Each row comes from the steps of one walk. Every step used is in the known rows, and no mark comes twice. Write the walk behind each row, first mark first.
Known rows:
e > c > d > j: [ -5 -40  44  50   4  10  28   1 -29  34  50  47 -56   6  14  -2  30  12
  54  30 -41 -65]
l > q > d > c > f: [-28 -70  18  57 -37  10  -7  11 -42  31  16 -16 -29  43   9  25  21   3
  19  28 -61  -8]
q > d > j > e > c > f: [ -1 -52  50  45 -26 -18  51  12 -43  57  47  27 -62  -5   9 -10  29   3
  39  68 -59 -64]
l > j: [-13 -14  56  26  31  24  -2  -7 -34  38   5  51 -30  23  12 -12  -6  13
  46  26 -58 -23]
l > q > d > j > e > c: [ 18 -50  45  35  -5  17   3  22 -31  48  28  42 -58  -5  -1 -30  31  30
  62  64 -67 -40]
l > q: [ -7 -20  33  26   6  30 -20  13 -34  20   6  41 -24  30   3   0  10  23
  46  10 -56   8]
j > l: [-14 -18  55  15  19  38   1 -14 -25  41   9  45 -29  23  17  -4  -9  24
  51  12 -47  -2]
f > c: [-15 -21  30  26  21   0  20   0 -15   9  25  47  -9  22  32  -3   8  -4
  30  31 -24 -39]
c > e > j: [ 16  23  65  14  18  13  25 -23 -17  20  33  77 -35   7  -7 -19  25  18
  61  27 -29 -54]
e > j > l > q > d > c > f: [-15 -41  56  51 -19  38 -11 -24 -35  38   7   0 -53  49   6   1  11  33
  47  19 -83   4]
u > c: [ 20 -32  31  37  12   6  34   5 -31  31  32  45 -11  28  13   2  19 -11
  23  19 -26 -43]
q > l > j > d > c: [-42 -44  56  39  45  47 -17 -15 -28  60   5  18 -62  14  25  -9  -6  40
  67  46 -86 -43]
q > d > j > e > c: [ 11 -47  49  32   5   5  29  11 -30  58  38  49 -46 -20  11 -25  28   9
  52  73 -51 -69]
q > d > c: [-23 -62  22  42   3  21  -3   1 -27  43  16  13   1  13  21  16  17 -13
  22  40 -37 -43]
c > e > j > l > q > d: [ 39   1  61  22   1  49 -27 -20 -16  23  24  48 -69  36 -19 -32  20  58
  82  20 -62   1]
l > j > e > c: [ -9  -8  84  37  18  12  43  -7 -32  66  25  80 -42   0  15 -19   8  11
  46  49 -46 -51]
d > c > e > j > l: [-10   1  81  18  21  33  32 -50   1  39  19  59 -36   6   5 -22  13  32
  68  31 -19 -62]
u > c > d > j: [ 28 -49  30  48  17   7  22  -5 -30   9  55  37 -52  27   8 -18  31  10
  47  32 -36 -74]
u > c > f: [  8 -38  31  49 -18 -17  57   4 -44  30  42  25 -27  44  11  16  21 -17
   9  15 -32 -37]
j > d > c > u: [-37 -44  25  34   8  44  38  10 -27  29  15  22   1  17  37  35  22  -1
  40  30 -27 -64]
q > l: [-16 -23  48  14  27  15 -10   5 -26  41  11  38 -31  11  22  -7 -13  18
  47  14 -58  -5]

Which walk is each row?
[-16 -19  65  19  41  21 -17  -4 -29  48   0  40 -49  20  21 -25 -24  31
  58  22 -76  -6]
q > l > j
[  0   8  53  31  33  51  -3 -16 -43  29  26  59 -48  19   2   0  24  25
  69  31 -84 -40]
e > j > d
[ 30 -39  51  41  20   2  33 -12 -29  13  62  59 -61  11   5 -34  34  19
  55  55 -36 -91]
u > c > d > j > e
[ 13 -22  43  39  -4  27 -10 -12 -13  21  23  34 -35  19 -11 -14  40  26
  58  39 -41 -44]
l > q > d > c > e > j
[ -8 -37  30  37  25   0   8  -9 -14 -14  48  40 -48  22  27 -24  21  19
  54  44 -34 -70]
f > c > d > j
[ -1 -32  50   7  23  47 -25  -5 -19  26  -5  30 -59  19   3 -36  -4  62
  83  26 -73   4]
d > j > l > q
[-40 -42  29  41  19  43   7  -9 -31  43  20  26 -24  10  18  21  24  10
  47  44 -51 -59]
j > d > c
[ 14  21  57  24  22  38  13 -24 -26  22  44  71 -65  11 -14  -9  39  36
  81  39 -55 -64]
c > e > j > d
[ 13  20  49  29  28  21  27 -25 -10   0  54  70 -60  18   5 -19  42  31
  74  52 -37 -81]
f > c > e > j > d
[  5 -20  65  29   9  36  11 -41  -5  43  26  39 -41  13   3 -19  20  27
  62  41 -31 -56]
q > d > c > e > j > l
[ -6 -38  60  43   8  31  22 -17 -21  44  44  44 -73  14  18 -14  14  35
  69  23 -46 -46]
e > c > d > j > l
[-12 -22  26  18  10   1  51  19 -11  -7  20  43  17  29  51  10   8 -15
  21  19   1 -44]
f > c > u
[-38 -19  52  53   2  29  30 -26 -46  38  29  23 -47  25  11  22  29  12
  47  39 -75 -61]
e > j > d > c > f
[-13  -9  87  13  44  17  -7 -12 -28  52   8  62 -58   3  18 -42 -21  39
  65  46 -75 -22]
q > l > j > e
[ 36 -21  36  30   1  -8  52  -3 -15  23  50  57 -27  21  -3  -9  33  -2
  34  27   3 -67]
u > c > e
[-50 -47  39  43 -16  -5  40  -8 -35  39  18  12 -12  23  22  28  12 -13
  14  27 -32 -43]
d > c > f
[ 13  22  73  12  27  15  34 -43   7   9  35  73 -49  22  14 -38  13  37
  70  32 -17 -51]
f > c > e > j > l
[ -6 -21  60   4  31  10  17  -6 -26  29  19  61 -38 -20   8 -37   9  25
  64  64 -51 -64]
d > j > e
[ -8 -16  88  23  18  10  57  14 -23  63  15  64 -35   1  42 -20 -12  16
  49  32 -41 -38]
q > l > j > e > c > u
